Each row comes from the steps of one walk. Every step used is in the known rows, and no mark comes twice. Write the walk behind each row, first mark first.
(in the rows, 128 means zero)
Known rows:
zivor/fulu/maloved: [102 152 123  93 151  99  98 112 132 130 129 131  94 143 137 125 102 153
 147 123 133 133 126 125  84 115 142 108  75 134 135 173 143 123 117 116
 142 103 159 115 110 148 103 139 123 127 114 141  91 132 108 134 121 145
 114 143 153 117 154 154 134 138 134 141 157 124]
maloved/fulu/zivor: [104 120 122 116 145  91 102 145 119 132 101 141 110 132 149 160 126 132
 163 129 131 159 122 157 100 142 122  78  80 155 121 161 106 131 137 126
 127 148 134  95 121 149  82 139 124 159 128 100 120 145  83 140 169 162
 164 129 122 107 129 143  99 142 153 166 141 118]
fulu/maloved: [121 128 114 104 155 127 125 130 134 141 150 117  74 159 126 103 111 134
 118 119 125 129 140 125 109 120 133 146 119 125 127 153 143 122 141 128
 150 116 139 116 113 143 121 119 128 105 109 123  99 130 117 158 105 140
 100 140 139 131 150 153 147 132 116 141 134 145]
poraf/bamov/denuzot/zivor: [138 103 120 153 186 100  93 146 123 130 163 140 111 149 108 142 143 134
  81 121  80 165  87 121 127 117  92 162 109 177 128 129  77 180 135 139
 113 143 123  87 112 119 145 129 142  87  90 124 107 121 131 175 145 119
 147 114 162 149 169 155 115 119 113 129  98  96]
seri/rorafot/rulat/zivor/denuzot/bamov: [151 145 140 157 148  95  82 144  76  98 194 149 153  73 136 131 170 131
  90 150  85 104 108 143 168 139 132 179 117 147 117 103 163 106 150 102
 130 144 107 108 136 132 155  92 122 133  82 149  95 119 133 156 156  94
 188 127 155 108 140 123 146 139 132 128 135  71]
rulat/zivor/fulu/maloved: [ 89 146 111 114 167 104 104 133 126 127 142 147  99 119 132 127 101  81
 155 129 131 135  91 126 103 123 139  86  68 152 101 157 144 136 146 121
 141 114 158 115 104 155 109 146 110 139 101 129  86 166  92 147 143 144
 116 144 153 106 154 141 134 154 151 164 148 114]
denuzot/fudos: [131 138 149 141 122 100 124 114 120 121 138 156 126 111 116 145  98 159
 124 119 141 118 142 130 136 125 146 146 125 124 128 115 118 145 150 127
 108 141 159 127 127 114 100 126 147  90 146 117 117 155 132 125 143 126
 126 130 133 119 159 125 108 142 141 130  94 122]
seri/rorafot/rulat/zivor/denuzot/padav/medu: [194 118 189 161 130  67  83 169  69  89 192 152 132  76 108 106 162 135
 106 139  60 134  79 117 175 141 134 156  87 168  91 106 147  95 171 103
  79 147 136 118 106 109 127 125 190 127  79 108  71 127 122 160 163 130
 209  90 132  38 194 145 159 178 166 140 148  95]
denuzot/zivor/rulat: [143 117 128 149 146  81 106 137 103 107 126 131 112 153 118 105 118 111
 121 136  99 138 101 109 166 129 146 137 133 139 109 133 128 192 155 126
  97 143 114  96 120 129 116 128 126 104 112 109 127 127 135 159 179 128
 139 144 132 101 149 120 136 141 134 120 149 107]
padav/denuzot/zivor: [145  98 128 137 164 112  74 121 109 108 154 116 137 116 103 129 126 149
 122 132  90 139 110 114 145 138 130 116 119 150 110 140  90 158 164 123
  87 149 153  81 110 106 121 133 142  65  88 124  87 105 134 180 125 121
 112 135 133  81 167 168 132 146 141 108  93 128]
poraf/bamov/denuzot/padav/medu: [158  83 184 165 161 108 113 153 101 140 163 166 134 159  93 130 158 160
  87 105  71 173  70 125 105 101  73 174 118 184 128 138 105 132 140 137
  91 133 106 106 104  93 137 125 177 119 117  98  92 132 118 159 108 117
 160  67 170 103 194 154 114 130 156 142 100 112]
kofuma/zegep: [122 121 142 122 113 113 126 156 132 138 131 134 129 154 127 127 135 116
 135 112 132 122 128 136 116 140 145 154 127 148 130 118 141 122 130 152
 111 125 140 127 124 112 145 123 140 117 161 155 131 138 157 117 112  98
 124 118 109  97 123 129 134 128 124 127 157 126]
bamov/denuzot/fudos: [140 120 151 166 118 114 118 115 148 126 148 172 117 119 108 128  99 168
 111 126 112 133 130 124 143 121 131 156 113 128 110 122 116 117 129 127
 104 135 161 108 133  96 127 111 186  54 119 120 112 141 131 138 126 116
 115 109 154 110 177 146 127 136 129 126  87 125]
poraf/bamov: [118 129 136 133 172 117 123 132 117 141 142 117 124 135 128 152 152 139
  95 110 120 133  99 134 112 121  89 161 137 155 150 133 115 162 119 136
 139 130 106 136 115 141 130 119 100 130 131 119 124 130 130 135 128 121
 146 129 154 160 129 121 107 104 122 134 125 107]
seri/rorafot/zilev: [157 165 178 149 116 136 126 156  91 101 128 131 125 108 130 110 132 126
 118 144 137  96 118 121 134 141 110 201 102 104 133 131 174  63 109 128
 129 140 109 141 122 140 122 122 142 110 130 158 133 130 105 140 107 123
 162  93 140  92 163 115 169 135 139 145 144 110]
fudos/denuzot/bamov/poraf: [151 139 169 145 147 157 102 108 117 123 158 198 197 103 112 100 144 164
  93 137 131 138 104 146 135 115 113 126 132 161 136 129 107 112 122 139
 108 147 132  72 117 105 178  58 141 121 134 124 135 123 112 148 132  88
 133 115 176 138 142 159  77 101 128  77  96 128]
rorafot/rulat/zivor: [135 124  88 138 114  95 116 157 106 110 158 122 116  84 132 125 131  63
 125 157  94 134 110 109 155 136 148 125 104 141  93  99 130 142 167 124
 141 120 114 129 112 142 129 133 108 144 106 116 125 135 112 134 170 145
 156 155 119 120 115 121 151 165 146 134 132 118]
denuzot/fudos/zegep: [116 142 144 157  82  95  92 120 117 133 139 163 124  96 117 126  95 180
 113 110 151 129 147 137 135 158 159 137 129 145 138 113 113 104 138 150
 120 131 185 128  99  83  99 119 154  84 170 136 100 153 158 120 146 109
 109 134 131  97 164 100  83 146 138 120 107 119]
padav/denuzot/fudos/zegep/kofuma: [133 130 145 123  95 125  56 107 123 124 182 162 118  75  96 135 111 211
 123  97 127 130 140 146 144 156 164 150 151 166 130 140 100  88 171 138
  95 133 222 156 106  91 115 100 122   9 141 157  81 145 173 139 115  95
  93 124 124  47 150 127  68 152 129  95  93 122]
denuzot/padav: [138 146 142 127 125 122 106 147 119 112 184 137 161 125 109 128 127 124
 125 132 119 130 109 135 115  99 128 128 131 158 124 121 100 131 143 115
 116 130 141 138 120 119 112 134 139 122 118 123 105 139 124 126 121 117
 148 104 131 106 164 120 103 140 129 116 113 128]
rorafot/seri: [141 146 109 133 127 148 125 121 147 119 137 131  68 124 122 122 132 120
 121 130 139 136 168 132 125 103 113 174 137 119 115 122 159 144 124 147
 131 112 133 131 117 132 132 130 150 133 151 107 116 135 107 134 135 152
 137 125 122 150 114 135 151 146 138 120 131 143]
maloved/fulu/zivor/denuzot/fudos/zegep/kofuma: [105 138 156 109  89  64   6 111 114 125 143 203  91  74 132 158 120 234
 143 101 149 136 155 175 118 161 163 119 108 191 155 146  73  81 163 123
  91 164 236 151 118 120  79 115 145  50 136 114  94 170 142 150 194 137
 179 132 118  30 153 141  45 155 110 134 119  65]
fudos/zegep: [110 135 118 127  96 125  87 127 121 142 123 138 123 108 121 125 119 154
 117 120 138 123 132 137 128 168 148 124 128 148 145 127 119  98 127 154
 136 117 152 127 106  97 132 114 128 116 161 145 117 125 152 126 132 110
 124 127 127 116 132 111 109 128 124 131 133 122]
maloved/fulu: [116 128 129 114 144 108 108 116 125 127 108 133 129 118 126 150 145 142
 153 134 133 130 111 138  97 136 128 107  98 154 137 153 127 130 119 131
 121 135 142 109 126 144 115 149 135 134 131  94 138 138 113 111 167 145
 156 117 130 115 123 135 114 119 141 160 130 100]
denuzot/fudos/zegep/kofuma: [125 163 132 122  67 105  88 122 114 114 161 171  97  89 112 134  98 167
 119  98 153 123 160 151 135 137 180 157 149 166 143 124 106  91 162 141
 110 133 203 171 114 104 116 111 120  45 166 155 105 165 171 126 144 109
 116 119 113  73 132 118  53 156 115 118  99 104]
rulat/zivor/denuzot/bamov/poraf: [128 123 160 163 178 147 107 135 113 102 161 240 214  73 121 121 181 141
 107 145 136 129 103 141 142 110 110 120 129 169 109  99 109 133 127 128
 128 166 148  80 144 134 185  85 140 126  98  94 115 149 126 169 161  79
 163 124 186 114 134 171  95  97 126 104 128  67]
padav/medu: [142  85 160 142 137 109 142 132 110 135  92 145 112 136 114 123 137 143
 135 119 119 148 121 119 125 142 122 133 117 131 118 138 141 119 136 149
  95 131 115 116 121 111 125 145 155 149 154 103 121 130 122 147 137 137
 127 105 124  86 137 145 113 140 171 146 129 136]
maloved/fulu/zivor/rulat/rorafot/seri: [141 136 121 154 118 107 117 150 128 119  90 140  69 143 139 133 139 119
 145 121 138 181 134 151 115 148 140 183  77 145  77 154 190 176 121 133
 125 115 132  83 115 156  97  81 164 152 132  73 100 155  74 133 189 185
 220 130 123 125 127 144 124 142 148 144 180 139]
seri/rorafot/rulat/zivor/denuzot/fudos/zegep/kofuma: [150 171 139 147  71  76  44 151  94  87 210 167 102  24 109 108 139 168
  97 113 104 114 141 145 196 160 196 200 112 171 125 106 145  72 188 116
 110 138 223 172 102 108 129  96 146  44 109 160  74 148 168 144 179 111
 167 127 120  48 154 120 103 179 113 124 126  71]
seri/rorafot: [144 152 149 140 137 134 149 146 111 109 144 102 123 117 126 120 132 129
 120 122 112 119 122 146 144 139 137 159 114 126 131 136 161  99 114 122
 138 128 136 128 128 123 135 108 152 135 122 153 114 116 120 127 118 125
 134 109 136 130 135 124 149 137 124 138 138 145]
zegep/kofuma: [133 143 120 102 111 149 127 133 127 114 151 138 101 123 125 133 139 121
 136 110 128 130 130 145 130 108 139 140 149 147 136 137 134 125 150 114
 123 132 142 169 140 148 134 119 103  89 118 152 142 138 138 133 134 140
 114 124 109 104  97 146  82 135 114 113 128 120]
zilev/rorafot: [140 147 130 131 126 124 155 140 129 127 129  91 130 171 132 124 124 130
 117 119 134 125 101 145 144 137 141 143 133 132 116 131 118  99 114 121
 123 146 143 137 115 149 122 105 123 149 147 134  97 128 128 130 147 141
 133 107 130 145 138 137 141 122 138 121 111 124]

Write each row's walk:
[127 167  96 109 137  57 114 148 125 116 163  91  92 133 156 118  92  74
 131 134 112 132  77 121 135 132 172 122  63 151  84 158 143 116 144 111
 148 108 158 124  88 191  97 125 108 159 106 145  56 136  98 142 179 170
 151 144 146 118 156 151 165 168 169 161 143 105]  zilev/rorafot/rulat/zivor/fulu/maloved
[158 158 134 125 105  97 122 153 101 106 161  84  93 102 136 110 126 106
 108 137  86 127 134 125 160 132 151 182  98 114 125 129 167 109 130 112
 142 112 121 122 116 133 127 112 155 135 108 162 118  97 128 129 139 133
 153 127 120 116 135 126 163 154 123 130 156 146]  seri/rorafot/rulat
[119 135 150 141 155 141 146 126 107 108 151 209 183 107 133 123 142 148
  94 131 136 149 125 144 114  98 119 144 132 154 124 124 126 131 122 133
 153 146 123  80 142 129 161  87 136 137 136 121 135 136 122 142 144  91
 127 117 172 136 130 159  79  94 128 122 133 117]  denuzot/bamov/poraf
[142 121 159 173  85 114 118 177  96 102  94 165 126 143 142 125 119 110
 140 143 138 150 110 109 139 162 126 201 103 109  83 116 164 126 128 129
 126 139  88 113 135 153 106  70 141 122 120 133 121 146  94 149 125 140
 212 136 139  82 178 111 156 140 149 130 176 119]  fulu/zivor/rulat/rorafot/zilev
[117 105 133 151 111  96 112 160 116 128 111 143  79 171 153 117 110 130
 139 133 111 157 118 125 165 157 142 125 121 128 100 140 130 152 137 129
 125 134 109 104 131 137  96  92 124 161 112 116 115 121 106 149 153 140
 151 164 128 100 143 114 137 159 124 127 175 143]  fulu/zivor/rulat
[163 139 164 131 126 119  64 129 124 119 188 121 175 128 102 112 121 149
 117 126 101 122  84 142 133 120 116 113 139 161 124 124  84 101 141 115
  75 127 154 135  98 101 131  91 133 109 112 128 109 115 113 132 108 111
 142 106 137 104 180 121 107 146 125  83  98 139]  fudos/denuzot/padav
[146 134 163 124 135 114  61 123 120 114 175 153 179 125 111 114 146 175
 120 129 108 115 111 138 123  99 116 135 143 158 138 119  89 114 133 102
  88 143 156 131 132 121 130 115 151 104  88 104  99 122 142 138 113 105
 168 109 153  85 175 137 128 125 117 102 128 110]  zivor/denuzot/padav
[109 145 103  97 181  74  78 122 113 119 137 130  92 140 124 125  79 130
 134 125 121 140 123 125  92 112 146 105  69 143 129 170 118 159 151 120
 120 125 164 103 102 144  90 155 136 111 101 141  87 141 102 170 149 152
 109 146 147  97 168 159 126 151 145 145 131 114]  denuzot/zivor/fulu/maloved
[114 114 164 141 162 124  85 127 107 124 144 241 168 106 153 131 145 191
  99 142 128 162 142 158 126 116 113 126 118 153 125 119  93 121 114 117
 137 169 142  62 154 130 141  67 150 140  99 108 114 142 109 169 140 102
 171 136 180 115 143 170  91 111 113 103 145 101]  fulu/zivor/denuzot/bamov/poraf
[128 113 141 140 117  92 122 155 108 118  90 142 132 146 142 147 138 126
 162 108 126 174  92 138 121 171 143 140  75 159  83 159 148 157 129 114
 133 134 129  73 126 160  96  79 144 149 114 107 109 156  94 126 185 158
 211 142 126  99 140 133 114 122 145 147 177 122]  maloved/fulu/zivor/rulat/rorafot
[108 111 139 150 147 119  69 114 105 144 140 187 141 129 154 150 144 187
 111 136 132 140 129 166 120 134 113 135 140 139 129 120  99 110 128 106
 125 161 112 100 163 124 114  94 117 145 107 134 110 131 126 169 138 110
 165 143 153 105 149 140 107 122 123 122 133  98]  fulu/zivor/denuzot/bamov
[129 121 157 141 156 139  76  93 105 129 152 179 168 110 133 143 161 194
 103 139 136 114 129 149 114 120 123 153 152 132 142 114 117 110 121 110
 117 145 117 114 154 120 146 106 123 116 114 142 118 127 144 150 126  85
 153 124 166 110 138 132 106  96 120 113 122  79]  zivor/denuzot/bamov
[151 131 143 140 118 128  99 149 137 123 191 151 151 137 109 118 129 130
 108 138  86 151 104 127 111 100 110 132 114 158 112 130  88 109 134 122
 104 138 145 115 123 104 135 116 177  83  97 128  99 124 119 140 104 109
 141  87 148  99 177 155 130 140 118 113 115 129]  bamov/denuzot/padav
[173 126 145 184 115 101 113 167  82  77 104 145 156 138 105 106 130 100
 124 144 123 145  92  99 138 143 132 213 111 123  90 112 154 164 150 130
 100 144  98 117 113 143 126 105 137  63 120 124 128 149 125 153 152 127
 198 125 137  76 190 123 148 122 166 121 156  84]  denuzot/zivor/rulat/rorafot/zilev
[115 140 122 112 154  75  92 122 102 103 119 138 149 105 128 153 103 124
 148 140 118 140 111 124 108 119 140  96  80 146 125 142  98 168 140 112
 102 141 153 108 115 131  96 175 136 119 110 134 124 141 121 140 174 147
 140 132 133 105 153 132  95 143 160 133 124  90]  denuzot/zivor/fulu
[108 147 127 130 143 107 120 142 121 110 122 152 155  86 135 151 123  88
 167 140 134 128  80 130 118 118 131  70  77 153  98 132 122 147 130 120
 122 124 144 129 121 145 113 155 113 168 120 134 114 169 100 115 167 137
 147 136 148 112 133 124 104 151 164 151 135  90]  rulat/zivor/fulu
[152  82 139 152 157  99  68 127 110 106 142 114 135 151  97 108 134 149
 136 135  75 139  88  97 175 149 139 129 137 145  92 152 120 175 154 121
  76 142 135  78 100 117 124 107 137  72  91 104  94  95 138 174 141 108
 128 148 146  75 163 145 153 144 136  99 128 124]  padav/denuzot/zivor/rulat
[132 108 170 143 167 159 108 112 104 117 172 192 205  96 112 119 154 180
 107 136 112 151 107 128 135 117 113 129 136 150 121 136 118 117 121 135
 123 150 147  61 131 112 160  72 145 105 109 123 109 125 125 156 104  71
 124 120 189 116 137 179 103 100 138  93 114 129]  padav/denuzot/bamov/poraf
[155 135 126 133 114  79  45 160 104  94 203 150 165  77 126 119 156 114
 113 159  78 128 101 113 163 107 137 126 124 168  96  93  96 130 176 104
  99 138 149 139 111 135 135 126 142 113  67  99  87 136 131 148 153 116
 202 131 125  79 166 127 134 168 128 111 127  82]  rorafot/rulat/zivor/denuzot/padav
[151 147 112 143 122  97 136 176 103  92 166 104 109  80 129 119 134  60
 113 145  82 128  95 121 174 149 151 160  88 131  92 106 171 117 155 115
 145 120 124 127 113 139 135 114 138 146  99 148 109 120 109 129 159 144
 156 133 118 115 131 119 160 171 138 148 139 121]  seri/rorafot/rulat/zivor
[148 121 130 169 124 102 136 148 105 100 119 127 158 149 105 128 125  97
 121 115 106 157  97 116 148 149 162 178 112 144  90 120 153 194 148 119
 111 130 123  97 119 127 132  93 146  91 106 128 107 131 138 151 174 133
 161 130 131 104 156 139 124 119 133 114 153 115]  denuzot/zivor/rulat/rorafot
[118 150  98 119 113  74  94 149 103 100 137 136 137  64 136 142 118  67
 151 156 103 139  84 111 140 128 148  97  68 147  91 125 139 135 156 111
 129 119 142 127 113 152 109 149 127 171 104 139 116 149 112 107 182 146
 168 157 133 109 123 118 124 168 167 150 143  88]  rorafot/rulat/zivor/fulu
[101 126 157 141 109  52   4 112 116 140 108 201 121  83 134 149 105 246
 149 115 149 137 154 159 116 181 148 103  83 174 139 142  71  84 137 135
 101 152 225  98 115 112  73 116 160  89 136  92  82 158 126 150 186 139
 190 133 138  58 176 126  85 144 138 144 119  78]  maloved/fulu/zivor/denuzot/fudos/zegep
[173 105 137 193 128 110 119 153 134 102 131 135 136 158  98 112 126  99
 105 131  86 175  89 106 159 147 152 198 103 151  81 121 139 171 142 114
 109 133 135  71 125 111 160  86 196  58  88 128  96 126 135 166 159 121
 160 117 151 109 186 169 145 121 119 106 146 123]  bamov/denuzot/zivor/rulat/rorafot
[123 117 164 147 127  71  63 114 128 127 138 187 126 104 137 142 101 216
 130 127 131 128 147 148 148 141 133 128 109 127 120 122  85 126 143 112
  86 163 179 115 142 114  77 108 158  92 100 108  98 148 117 161 141 133
 155 147 131  84 176 132 118 165 118 111 118 108]  fulu/zivor/denuzot/fudos
[151 130 117 162 100 129 137 169 133 116 117 139  76 162 140 121 122 100
 121 118 129 173 135 138 149 132 137 202 112 122  74 129 186 187 129 128
 133 110 113 100 130 143 107  64 164 145 126  98  89 148  91 153 156 171
 186 142 122 135 140 132 147 158 137 109 175 162]  fulu/zivor/rulat/rorafot/seri
[203 130 170 185 114 103  67 136 101 101 106 138 163 133  94  97 128 124
 122 136 113 132  71  99 164 168 131 205 119 137 105 115 139 141 146 123
  74 135 114 107  91 125 145  69 148  46 117 132 121 125 117 168 137 133
 191 130 143  72 207 118 146 127 161  86 135  85]  fudos/denuzot/zivor/rulat/rorafot/zilev
[157 144  96 138 107  92 151 163 117 111 159  86 133 128 149 124 126  59
 113 146 103 132  86 125 171 145 164 139 111 145  85 110 130 115 152 122
 138 135 127 141 101 166 127 118 108 162 125 128  94 132 112 141 183 146
 161 129 119 135 121 129 162 152 162 140 119 107]  zilev/rorafot/rulat/zivor
[131 117 154 133 123  94  45 150 118 121 172 166 147 130 140 130 128 179
 129 136 106 138 129 148 118 112 120 107 116 157 131 122  66 115 143 101
  97 155 153 126 136 126  93 110 147 124  71 107  98 131 116 164 118 122
 188 128 128  75 179 141 116 151 112 108 132 112]  fulu/zivor/denuzot/padav
[129 171 121 127 120  79 113 168  86  81 152 114 114  62 137 135 127  59
 143 149  95 130  82 122 150 135 155 123  54 142 102 127 171 109 142  98
 138 110 140 122 114 151 116 135 147 164 101 167  99 138 104 113 176 152
 177 139 143 106 140 115 139 176 162 148 157 114]  seri/rorafot/rulat/zivor/fulu
[135 143 125 106 170  68  38 103 130 132 148 125 104 139 117 108  87 158
 138 128 110 124 104 130 107 142 136 109  66 155 129 169 101 137 148 117
  81 118 177  93  80 125 108 125 143  86  95 147  91 111  95 175 142 156
 112 144 146  91 186 165 117 157 131 110 117 129]  fudos/denuzot/zivor/fulu/maloved
[162 142 142 155 140 109 116 147 102  98 177 185 199  90 145 115 169 133
  83 153 114 131  85 140 177 115 144 163 119 172  96 100 114 107 133 120
 134 167 143  73 122 157 173  63 134 158 107 117  86 131 118 162 191 114
 198 121 178 129 135 171 129 109 129 103 123  67]  zilev/rorafot/rulat/zivor/denuzot/bamov/poraf
[190 115 143 169 129 104  88 132 113 111 124 112 172 147  93 114 123 137
 114 118  96 146  70 119 167 170 147 168 129 153  91 132 135 170 149 123
  77 128 137  94 102 105 152  53 144  84 102 128  98 112 128 147 166 125
 156 140 135  99 181 135 117 128 128  70 129 132]  fudos/denuzot/zivor/rulat/rorafot
[114 124 114 123 171  78  68 122 143 126 150 148  79 155 116 114  81 134
 129 137  92 157 123 119  98 106 134 113  55 154 113 170 109 143 139 122
 119 127 167  75 107 132 112 148 171  71  77 143  83 120  95 181 142 142
 106 126 167  91 194 195 137 142 138 150 135 122]  bamov/denuzot/zivor/fulu/maloved
[143 125 138 158 146 104  85 141 100  97 176 222 188  50 129 105 175 129
  87 167 103 140 102 119 160 103 127 145 114 163 104  95 126 131 148 115
 139 153 129  82 131 143 180  85 142 135  86  96 115 137 129 160 176 101
 188 143 179 109 123 160 115 114 129 110 141  64]  rorafot/rulat/zivor/denuzot/bamov/poraf
[163 144 148 158  96 145 123 151 110 105 111 148 174 109 119 128 140 112
 128 133 157 126 120 116 104 141 120 202 114 115 108 109 165  98 118 127
 135 127 114 140 133 151 135  96 147 102 132 150 138 157 116 133 116 131
 179 111 135 103 167 125 142 110 158 139 141 104]  rulat/rorafot/zilev
[143 115 115 140 119  92  65 136 120 114 149 146 129  72 129 114 156 122
 125 157  92 125 116 112 173 133 137 126 110 149 107  96 127 130 158 109
 115 134 133 123 118 145 141 121 121 116  76 101 109 123 130 148 158 128
 189 161 126 103 131 137 156 155 121 116 147  87]  rorafot/rulat/zivor/denuzot
[152 142 118 161 134 103  90 130 101 115 181 130 166 109 150 141 163 123
  88 147 108 118  85 143 160 136 146 168 144 158 102  99 120 107 150 102
 119 153 111 118 128 152 146  94 107 155 116 141  79 122 133 151 183 110
 182 126 156 127 140 131 138 121 143 116 111  53]  zilev/rorafot/rulat/zivor/denuzot/bamov
